What can hang from each mark:
z_891: z_424 z_512
z_512: z_412 z_601 z_891
z_656: z_460 z_512
z_436: z_424
z_601: z_460 z_512
z_452: z_424
z_329: z_710
z_424: z_329 z_891
z_460: z_412 z_656
z_412: z_512

Known rows, with every way that one mark hangs from another:
(z_601 (z_512 z_412 z_891)): [-14  -5 -39  -6 -26 -25  15 -39  -2 -39 -27  22  23  15 -16 -13 -15  -9
 -31  60  22 -51  36  20  -2  -1]
(z_656 (z_512 (z_601 (z_460 z_412)) z_891)): [ -1  30  -1  23 -61  -5   0  21 -25  49 -20   4  13  10 -15 -36  15 -33
  19 -32 -15  18 -24 -21 -51 -19]
(z_512 z_891): [-13  -9 -29 -39 -13 -23  15  -4  28  -7 -19   9  38   4  19  13  -3 -32
   3  59  23 -13  15   2 -32   4]
(z_452 (z_424 (z_329 z_710) (z_891 (z_512 z_601)))): [ 10  40  47  28  95   7 -33 -39 -16  11  35 -52 -43   5  79   6  42 -29
  -7 -35   2 -17  -7  12  17  14]
(z_601 (z_460 z_412 z_656) (z_512 z_891)): [  1 -70  -9   1 -73 -18  20  11 -39  14  14   0  -4  -7 -59 -32  -1  47
  17 -32  -7  -1  14 -30  38   3]
(z_436 z_424): [  4 -25 -11 -12  10  14  -2   5  72 -43 -39  32   9 -22   6  14 -55 -15
  16  42  -3 -15  22 -19  -4 -23]
(z_436 (z_424 (z_329 z_710) (z_891 z_512))): [ 12 -41  20  -7 105 -10 -33  31  29 -17  17 -25 -41 -23  59   5  -3  -9
   3 -53  -1 -28  31  18  41  -6]
(z_656 z_460 z_512): [ -2 -30 -36   0 -56   3   9   5  19  30 -58  38  68 -47  39  -6   3   3
  -9  24 -20 -33  -5 -39  40 -20]
(z_460 z_412 (z_656 (z_512 z_601))): [ -7 -30   0  66 -47   1 -22 -25   2  60 -39  26  -3  26 -45 -61   8   0
 -25 -29 -28  18 -12  22  -4 -38]
(z_601 z_460): [-26  -8   1  20 -60  13   2   9  21  24   7  14  40 -38  -6  28   0  -5
  36  45 -12 -33   6 -69 -23  18]
(z_656 z_460 (z_512 z_601 z_891)): [ 17  30 -39  -9 -33 -15  18 -25 -13  45 -55  32  64  -5  55 -10  29  -6
 -19  -4  -8 -19 -23   0 -13 -15]
(z_412 (z_512 z_601 (z_891 (z_424 z_329)))): [ 26  74 -16 -51  68   5  29   5  -9 -19  43 -17  -8  -5  11  26 -15 -20
 -10 -48  13  23   3  31 -34  17]
(z_601 (z_460 z_656)): [-17 -44   1  39 -65   1   8  -6   2  49  14  14  17 -35 -34  11  20  32
  21  21 -14 -25 -10 -55  19  17]
(z_512 z_412 z_891): [-27   4 -36   0  -9 -37   6 -22  17 -23 -32  23  33  24  -9   0   2 -33
 -17  82  24 -11   7  33 -31  -2]
(z_436 (z_424 z_891)): [ 14 -47  -7 -14  20  13  15  29  55 -28 -27  16   6 -32  26  -8 -33  -1
  20  32  11   2  11  -2   4 -15]
(z_891 (z_424 (z_329 z_710)) (z_512 z_412)): [-20  -1  30   4  69   0 -48   4  -3 -38  26 -22 -37  29   7  27   5   6
 -28  -7   0 -23  36  31  32  16]
(z_452 (z_424 (z_329 z_710) (z_891 z_512))): [ -5  -8  25  -1  85  -1 -17  -8  -5 -16  26 -59 -43 -34  69  16  33 -26
  -3 -25  12 -24  -3  -7  55  11]
(z_452 z_424): [-10  14  -3  -2 -16  21   6 -31  37 -38 -34   4   3 -33  22  26 -20 -35
  14  75  13 -13 -10 -41  10  -4]
(z_891 z_424): [ -6 -20  11 -34 -23  32   6  26  41 -37  -8   3  19  -8   1  32 -30  14
  13  59   5  -1  19 -23  -7   4]
(z_452 (z_424 z_329)): [  5  31  -7   8  48   4  -1 -10  23 -33  -5 -16  -1 -37   0  28  -5 -55
  16  29 -15  -9  -4 -47  36   7]
(z_460 z_412 (z_656 (z_512 z_891))): [ -9 -55 -36  -7 -46 -36  15  14  -6  26 -44   6  -3  13 -43 -48   5  -9
 -18 -22  -2  43 -11  29  22 -43]
(z_412 (z_512 (z_601 (z_460 z_656)) (z_891 z_424))): [ 15  32  -6 -15 -28  17  58 -15 -36  17  46  -2 -20 -27 -14  15   6  50
   8 -49  24  24 -35   6 -26  19]
(z_656 (z_460 (z_412 (z_512 z_601)))): [ -7 -12  -4  -1 -19  24 -14  -9  12  14  15  42  49  -8  20 -21 -24  11
  -7   3 -20  23  -3  14   1 -15]
(z_452 (z_424 z_329 (z_891 (z_512 z_601)))): [ 23  28  39  29  75  14 -22 -38  14  26  29 -42  -7 -33  62 -10   6  -8
  -2 -31  -9 -26 -14   0  22  -9]
(z_460 z_412): [-29 -56  11  -1 -33  11 -30  14  38 -11 -10  16  27   9 -23 -20 -29 -23
  16  52 -11  26  23  -9  -9 -18]

Rows:
[-15 -36  40  75 -54  12 -33 -14 -14  69  19  22   1  22 -56 -25  16  27
  19  -4 -36  23 -17 -19  -7   1] : (z_512 (z_601 (z_460 z_412 z_656)))
[ -1  26 -30  12 -33  -3  44 -45 -29  55  38  16   3 -30  -8   3  24  15
  -1 -39  17  -2 -35   5 -39  15] : (z_412 (z_512 (z_601 (z_460 z_656)) z_891))
[ 16 -32 -10 -29 -67   5  55  15 -40 -12  19  -8 -14 -30 -34  18  -3  80
  16 -23   1 -31   9 -47  39  22] : (z_601 (z_460 z_656) (z_512 (z_891 z_424)))
[-15  39   0   2  61  -7 -14 -13  -6 -43  -5 -25 -42  -7  12  48  21 -72
   4  27   2 -14   5 -40  30  23] : (z_452 (z_424 (z_329 z_710)))
[-38 -18   6   3 -52  23   5  27   9   2  40  16  17 -52 -25   0 -34  -8
  34  -5  -8  17   1 -41 -14  -4] : (z_601 (z_460 (z_412 z_512)))
[  8  85  -8  31 -39   7  17  10 -29  12 -30   5   2  10 -17  -3  25   0
  -5  -2   1   2 -32  -8 -50  -2] : (z_656 (z_512 z_412 (z_601 z_460) (z_891 z_424)))
[  0 -37 -37 -32 -45 -26   3  49  -7  14 -62  19  53  -9  20 -36  -3 -11
  -1   6 -10  31 -10  -5  42 -36] : (z_656 (z_460 z_412) (z_512 z_891))
[ -9  36 -47  60 -24 -37   8 -62 -14  57 -55  31   0  41 -31 -41  38  -7
 -58   4  13  -9 -32  60 -29 -24] : (z_460 (z_656 (z_512 z_412 z_601 z_891)))
[ -2  12  11  -4  73  -9   0  10  -8 -24   3 -45 -40 -21  38  20  47 -58
   8  17  10   5 -10 -28  43  27] : (z_452 (z_424 (z_329 z_710) z_891))
[-16 -10 -62  27 -35 -46  26 -32  -8  24 -65  18   0   6 -39 -38  26  -8
 -49  16  14  -4 -22  44  18 -26] : (z_460 (z_656 (z_512 z_412 z_891)))
[ 16 -15  22  47  37  21 -38 -39  55 -13 -17  29   0  10  38 -30 -29  25
 -19   6   6 -26   2  68 -17 -32] : (z_436 (z_424 (z_891 (z_512 z_412 z_601))))
[-13  31  -9 -25  69 -38 -13  31 -28 -58  -1 -21 -38  55 -13  38  29 -34
 -21  24  22  15  17  31   9  36] : (z_512 z_412 (z_891 (z_424 (z_329 z_710))))
[  5 -20  25 -26  48  17 -21  23  34 -18  35 -27  11 -23  14  29 -34  26
   8 -24 -24 -28  33  -4  32   3] : (z_891 (z_424 z_329) z_512)
[ 15 -63  10 -27 -71   5  28  46 -47 -28  19 -10 -23  -2 -65 -15 -23  79
  24 -39  -6  19   8 -32  50   8] : (z_601 (z_460 z_412 z_656) (z_512 (z_891 z_424)))
[-10  38  40  37  81   8 -68 -30  -5 -12  35 -11 -35  56  12  27  14   0
 -31 -18  -6 -24  23  52  -7  26] : (z_891 (z_424 (z_329 z_710)) (z_512 z_412 z_601))
[ -2  26 -39 -19 -24 -12  29  18   2 -37 -62   2  -1   6 -15  -6  -7 -14
 -29  37  26   9  -8  26  -8 -16] : (z_656 (z_512 z_412 (z_891 z_424)))
[ -2 -18  15  35 -47 -14 -13   3 -29  56  12  14   4  41 -42 -23  23  15
  20 -14 -12  33 -25   3 -23   2] : (z_512 (z_601 (z_460 z_412 z_656)) z_891)
[ -4  12 -33 -86   1  14  56  12  14 -61   8  -8  -1 -31  15  32 -37   4
   0  15  39  24   6  15 -24   1] : (z_412 (z_512 (z_891 z_424)))
[ 26   8  -6 -28 -26   6   4  47 -24  -3 -44  11  31  29  20 -28   0  23
  -1 -20 -12  57 -21   9  15 -28] : (z_656 (z_460 z_412) (z_512 z_601 (z_891 z_424)))
[-13  48 -22  25   3 -23 -11 -53  16  -2 -30  28  26  61  -6  -7  17 -36
 -28  71  16 -12  -7  51 -73   4] : (z_512 z_412 z_601 z_891)
[ 26  37  38  -8  26  -2 -18  62 -30  11  36 -29  -8  31 -38   7   6   0
  40 -47 -30  46  -9 -16 -19  23] : (z_512 (z_601 (z_460 z_412)) (z_891 (z_424 z_329)))
[-24 -70  23  42 -73   5 -23  22  -3  38  14  15   5  -7 -60 -22   5  31
  32   9 -27  22 -12 -41  25   0] : (z_601 (z_460 z_412 z_656))
[ 21 -36   4  28  90 -12 -34  11  46 -20   9   4  -5 -28  12 -22 -25  10
 -10 -31 -13 -31  15  43  48 -25] : (z_436 (z_424 z_329 (z_891 (z_512 z_412))))
[ 13 -16  31   5 -38   7   3  33 -33  15  14  -8 -23  41 -53 -14  15  50
  27 -25  -7  60 -33   0  -9  11] : (z_512 (z_601 (z_460 z_412 z_656)) (z_891 z_424))
[ -8  45 -34 -30   8  -2  30 -58  15  10  13  19  25  -5  32  11 -12 -33
 -18   5  27  -5   3  34 -75  -1] : (z_412 (z_512 z_601 z_891))
[  2  21  49  -1  78  22 -51 -15   1   0  49 -29 -35  35  40  39   8   3
 -14 -46 -12 -27  32  16 -16  23] : (z_891 (z_424 (z_329 z_710)) (z_512 z_601))
[ 14  15  -7 -72  55 -18  16  27 -38 -61  20 -41 -41  13   1  34   6 -11
 -11 -25  13 -30  50 -10  27  35] : (z_601 (z_512 (z_891 (z_424 (z_329 z_710)))))
[  4 -10  65  39 -12  42 -27  -8  -2  21  28 -30 -10 -20  37 -28   1  20
  41 -26 -10  14 -35 -23   5 -13] : (z_452 (z_424 (z_891 (z_512 (z_601 (z_460 z_412))))))
[  0 -50  63  42 -44  44 -43   3 -11  37  42  -5 -19  17 -29 -11 -12  90
  24 -53 -29  23  -8  -2   8  -8] : (z_891 z_424 (z_512 (z_601 (z_460 z_412 z_656))))
[ 33  10 -23 -61  31 -11  31  25  -8 -48  17 -26  -4 -14 -17  21 -29  10
  -2 -24  -4 -26  41 -20  32  17] : (z_601 (z_512 (z_891 (z_424 z_329))))
[  6  76 -11 -53  90  -2  15   3 -29 -22  46 -23 -45  21  29  44  12 -37
 -21 -50  26  21  12  36 -37  38] : (z_412 (z_512 z_601 (z_891 (z_424 (z_329 z_710)))))
[ 13  39   5 -39   6   9  12   0   9 -15 -10  -4  11  40  22  23  -6   2
   1  37  14  12   1  13 -58   8] : (z_512 z_601 (z_891 z_424))
